Every row comes from one small tree of marks. Brackets hold a mark, then the marks that hang from it, in alphabetical order. Every link used is in the known rows. Which tree was each row made from?
Known rows:
{vevuv {vego {ziti fana}}}: [ -2.3  -4.2   6.6   4.6   3.4 -13.2 -13.2   1.6  11.6   0.4  -2.6   2.2
   6.9 -10.8  12.4 -15.6  -1.2  -9.3 -11.7]
{lefo fana ziti}: [ -7.0  -6.8  10.5  -7.0 -19.7 -12.4   3.5  -4.0   1.3  -0.7  16.7  -1.1
 -10.6  -1.5   1.6  30.4   8.5   7.9  12.5]
{gekun fana}: [ -0.9  -5.8   4.0   5.8  -6.1  -6.6  -3.3   0.3   2.6   2.6   6.5  -5.9
  -1.8 -13.1  -0.7   8.4   1.8   5.1   7.3]
{vevuv vego {ziti {fana gekun}}}: [-11.5  -7.5  11.4  -1.2 -10.1 -11.5 -10.6   9.5  20.3  -2.7  13.6   0.1
   3.8 -24.4   4.4 -14.2   2.0  -4.1  -6.7]
{fana gekun {vevuv {ziti vego}}}: [  2.6  -7.2  20.1 -10.2 -20.3  -7.7  -7.5   7.2  24.4   1.4  13.4   2.8
  -5.3 -18.7   6.6  -6.3   1.4 -13.0  -4.3]
{ziti fana vego}: [ -5.7  -5.4   6.6  -3.9   5.1  -7.4 -21.5   7.6  -1.2   2.0  -2.2   5.6
   7.6  -9.6  -0.5 -22.9  -9.1  -8.3  -6.9]
{gekun {fana vevuv ziti}}: [ 14.4  -9.7   9.7  -0.3 -30.0 -14.6  14.1  -4.5   6.8   0.4  10.3  -6.1
   1.3 -42.4   2.2  13.1   5.6   2.2   2.5]
{gekun {fana vego}}: [  4.1  -8.1   6.0  -3.9 -22.7  -7.6  -9.8   0.8   1.8  -1.1   5.2  -4.9
  -4.4 -21.5 -11.8   6.0  11.1   2.9   6.4]
{ziti {fana gekun vevuv} vego}: [  7.5  -9.6  17.3  -8.8 -16.3 -22.1 -21.4  -4.5  11.2   3.7  -0.9   8.0
  15.2 -33.4   4.9 -20.5 -13.3 -15.3  -8.5]
{vego ziti}: [ 1.6 -0.7  4.4  6.0 -1.4  0.0  0.6 -4.1  7.0  5.7  1.9 -0.5 -1.7  4.7
 13.2  2.1  0.0 -7.3 -1.4]
{lefo {fana gekun vevuv} {ziti vego}}: [  0.8 -14.5  27.6 -16.3 -38.4 -28.2 -12.1  -5.7  16.1   1.2  16.4   6.9
  -8.7 -26.5   8.8  20.6   2.9  -1.7   7.4]
{vevuv vego ziti}: [ -8.9  -1.0   4.5  -1.8   0.2   3.1  -0.5  18.5  18.0  -7.0   9.2  -2.7
 -12.7  -1.1   0.3  -3.6  12.4   0.9  -5.4]
{lefo ziti}: [ -4.7  -6.8   5.0   1.6 -15.5  -5.9   4.8  -0.2  -3.7  -0.5   8.5   0.4
  -5.3  -2.4   5.5  13.4   1.2   3.3   5.2]
{fana vego vevuv}: [ 19.6  -1.8   7.4 -15.6 -25.7  -6.8  -1.7  -5.5   5.3  -5.9  -5.0   1.3
   1.9 -18.7 -10.0  -1.3   9.7  -8.4  -6.3]
{gekun {fana {vevuv vego} ziti}}: [ 11.4 -11.3  10.2  -0.8 -27.9 -20.3   5.6   5.6  15.0  -5.7   7.1  -3.1
  -3.8 -49.4   3.4   5.5  10.9   4.9  -3.9]
{lefo {ziti fana vego}}: [ -9.8 -12.4  11.5  -2.4 -10.2 -13.6 -16.6   7.6  -4.6   1.8   7.2   5.8
   3.4 -11.2   4.2  -9.6  -7.7  -4.6  -1.3]
{ziti {fana gekun vevuv}}: [ 11.5  -6.0  12.2  -6.5 -19.1 -21.3  -5.3 -15.1   9.3   2.5  -0.2   2.3
  21.1 -32.7   6.8  -8.8 -11.4 -11.2  -6.5]
{lefo {fana gekun vego vevuv} ziti}: [  9.7 -13.7  24.1 -21.7 -57.6 -27.3  -2.1 -15.0  12.7  -3.5  14.7   2.8
  -5.7 -34.3  -3.5  30.9  14.1  -0.3   9.1]
{lefo {fana {vego ziti} vevuv}}: [ 18.3  -3.1  18.4 -18.6 -30.4 -13.9  -2.6 -13.6  16.9  -0.8   3.5  -0.1
  -5.6 -12.6   1.3  18.8  17.0 -11.6  -0.8]
{vego {ziti fana}}: [  1.5  -2.1   6.1   5.7   0.8  -7.4  -5.6  -7.4   3.4   7.2   1.2  -0.6
  11.3  -3.8  13.4 -10.0  -6.6 -11.6  -5.7]
{ziti {fana gekun vego vevuv}}: [ 17.1  -8.4  14.1 -15.3 -36.6 -20.9 -11.7 -14.8   8.1  -1.2  -1.7   3.7
  18.5 -41.5  -6.2 -10.7  -2.1 -13.9  -7.2]
{lefo {fana gekun} ziti}: [ -9.5 -11.7  16.5  -5.4 -33.0 -20.3  -0.3 -10.2   6.8   2.8  20.9   1.9
  -7.1 -16.4   6.1  31.3   5.1   8.0  15.3]
{ziti vego}: [ -4.5  -3.2   5.4  -3.2   3.3  -1.4 -15.4  10.7   2.5   0.9  -0.6   5.8
  -5.3  -0.1  -0.5 -11.9  -1.3  -3.6  -2.0]

Write each row's tree:
[  5.4  -6.6  14.2  -3.0 -14.6 -10.8   0.1  11.6  27.2  -6.6  12.9  -9.5
  -9.2 -23.6   2.7   5.4  14.0  -0.2  -3.9]
{gekun {fana {vevuv vego ziti}}}
[ 10.5 -13.6  14.9  -3.6 -27.5 -16.6  -1.6   6.4   9.0   1.6  11.0  -0.5
  -4.8 -43.9   2.5   1.1   4.1  -1.7   0.1]
{gekun {fana vevuv {ziti vego}}}
[  8.4  -7.5  12.9  -6.3 -16.6 -27.1 -13.8  -5.6  17.4  -4.1  -3.6   5.7
  15.7 -39.5   6.0 -15.7  -5.3  -8.2 -12.9]
{ziti {fana gekun {vevuv vego}}}
[ -4.4  -8.7  12.4   5.8  -9.7 -20.5 -17.3  -3.9  17.1   3.8   2.5   5.2
   8.9 -24.9  17.1 -14.9  -5.3  -9.7  -9.1]
{vevuv {vego {ziti {fana gekun}}}}
[ -5.0 -12.3  11.1  -1.6 -25.2  -9.9  -6.4   7.0   5.6   4.5  12.0   8.3
  -3.5 -35.9   4.5  -7.1  -1.4  -1.3   1.7]
{fana gekun {ziti vego}}
[  5.3 -11.9   7.6  -6.8 -46.2  -9.6   3.1  -3.2   2.4  -0.2   8.9   3.7
  -1.8 -44.0  -6.7   2.2   9.8   0.9   3.8]
{fana gekun vego ziti}
[ 13.2 -15.7  19.1 -14.0 -51.4 -27.4  -6.7 -14.5   4.1  -1.4   6.1   3.8
  12.9 -43.6  -2.0   2.6  -0.7 -10.4  -2.3]
{lefo {ziti {fana gekun vego vevuv}}}
[  0.5  -5.3  21.7 -16.2 -25.7 -18.8  -2.1   2.1  34.9  -6.4  17.9  -0.9
 -10.5 -24.5   4.2  15.1  15.9  -0.6  -0.6]
{lefo {fana gekun {vevuv vego ziti}}}
[  1.9 -13.1  22.9 -13.0 -39.2 -32.7  -3.7  -7.1  21.5  -6.2  13.7   4.7
  -7.7 -33.4   9.1  25.5  10.0   4.4   4.1]
{lefo {fana gekun {vevuv vego}} ziti}
[  2.3  -7.7  18.0 -11.2 -35.5 -15.3 -10.7 -13.0  16.3   5.2  12.3   2.5
  -7.7 -18.5   2.7  18.2  13.8  -5.0   7.9]
{lefo {fana gekun {vego ziti}}}
[ 20.8  -8.3  16.1  -4.7 -33.6 -14.6  -4.8  -9.5  15.9   2.2   3.5  -5.6
  -2.5 -25.9   2.9   9.8  11.4 -10.6  -0.7]
{gekun {fana {vego ziti} vevuv}}
[ -6.8 -12.3  17.1 -10.0 -29.6 -16.4  -7.4   3.4  10.2   4.3  18.6   7.2
 -10.2 -35.0   1.5   9.3   6.0   3.7   8.5]
{lefo {fana gekun {ziti vego}}}
[  5.6  -0.9  10.2  -8.4  -8.3  -4.2   3.7  11.5  24.7  -9.2   6.3  -2.7
  -8.4 -10.1   2.8  -2.5  12.2  -5.7 -10.9]
{fana {vevuv vego ziti}}
[  4.2 -14.7  18.2  -5.1 -32.1 -32.0  -8.8  -5.8  14.1  -4.6   5.4   5.9
  11.7 -42.5  10.4  -2.5  -4.5  -5.5  -7.3]
{lefo {ziti {fana gekun {vevuv vego}}}}
[  9.2  -4.7  12.2 -10.2  -3.0 -14.9 -16.6   1.2   5.9  -0.2  -5.6   5.1
  12.5 -18.2   1.7 -21.9  -9.2 -14.7 -12.6]
{ziti {fana vevuv} vego}
[  3.1  -7.7  18.4  -5.7 -13.0  -6.4  -7.4  13.0  21.6   1.0  16.1  -6.2
 -10.2 -16.7   2.2   0.3   7.0  -7.2  -0.9]
{gekun {fana {vevuv {ziti vego}}}}
[ 12.6  -6.7  17.1 -15.5 -41.1  -6.3   1.3  -2.6  21.7  -3.3  12.1  -1.9
  -2.8 -27.2  -5.7   3.3  12.6 -11.7  -2.8]
{fana gekun vego {vevuv ziti}}
[  5.9 -12.7   5.7  -2.8 -38.8  -7.9   3.3   3.1  -1.2  -0.5  12.9  -4.9
  -7.1 -41.8 -11.6   9.3  15.7   5.9   7.1]
{gekun {fana vego ziti}}
[ -2.9  -8.7  12.4  -9.7 -29.5  -6.5  -9.3   0.8  11.2   0.8  14.1  -2.0
   6.1 -26.1  -8.2  -9.3   5.4  -8.8  -1.5]
{vevuv {ziti {fana gekun vego}}}
[ 20.5 -12.2  11.0  -9.9 -47.6 -14.5   7.8  -3.4   5.5  -3.1   8.8  -5.0
  -1.7 -52.1  -8.9  10.6  15.3  -0.3   1.6]
{gekun {fana vego vevuv ziti}}
[  9.2  -7.0  22.8 -24.7 -45.1 -12.9  -0.2  -5.9  26.0  -3.2  19.3  -3.2
  -9.0 -26.8  -7.2  20.1  20.0  -6.0   4.3]
{lefo {fana gekun vego {vevuv ziti}}}
[-10.9 -10.3  15.7 -10.6 -16.2 -13.8 -12.1   6.6   3.1   0.0  15.6   4.6
 -15.7  -2.2   1.7  17.8   7.0   4.2   9.7]
{lefo fana {ziti vego}}
[ -2.0  -9.7  12.6 -16.7 -36.8 -13.1  -2.9  -2.4  -0.3  -4.2  14.0   0.2
 -12.9 -10.5 -10.6  28.2  18.2   5.5  11.8]
{lefo {fana vego} ziti}
[  7.3 -12.8  17.1  -4.0 -34.7 -27.3  -0.9 -15.0   5.5   2.0   8.0   2.7
  16.4 -35.3  11.1   4.7 -10.1  -8.0  -1.1]
{lefo {ziti {fana gekun vevuv}}}
[ 11.3  -6.3  16.4  -0.2 -21.2 -21.1  -6.7  -7.3  28.0   0.0  -0.4   5.5
   1.5 -25.8  18.9  -1.8   2.1 -11.6  -9.8]
{fana gekun {vevuv {vego ziti}}}
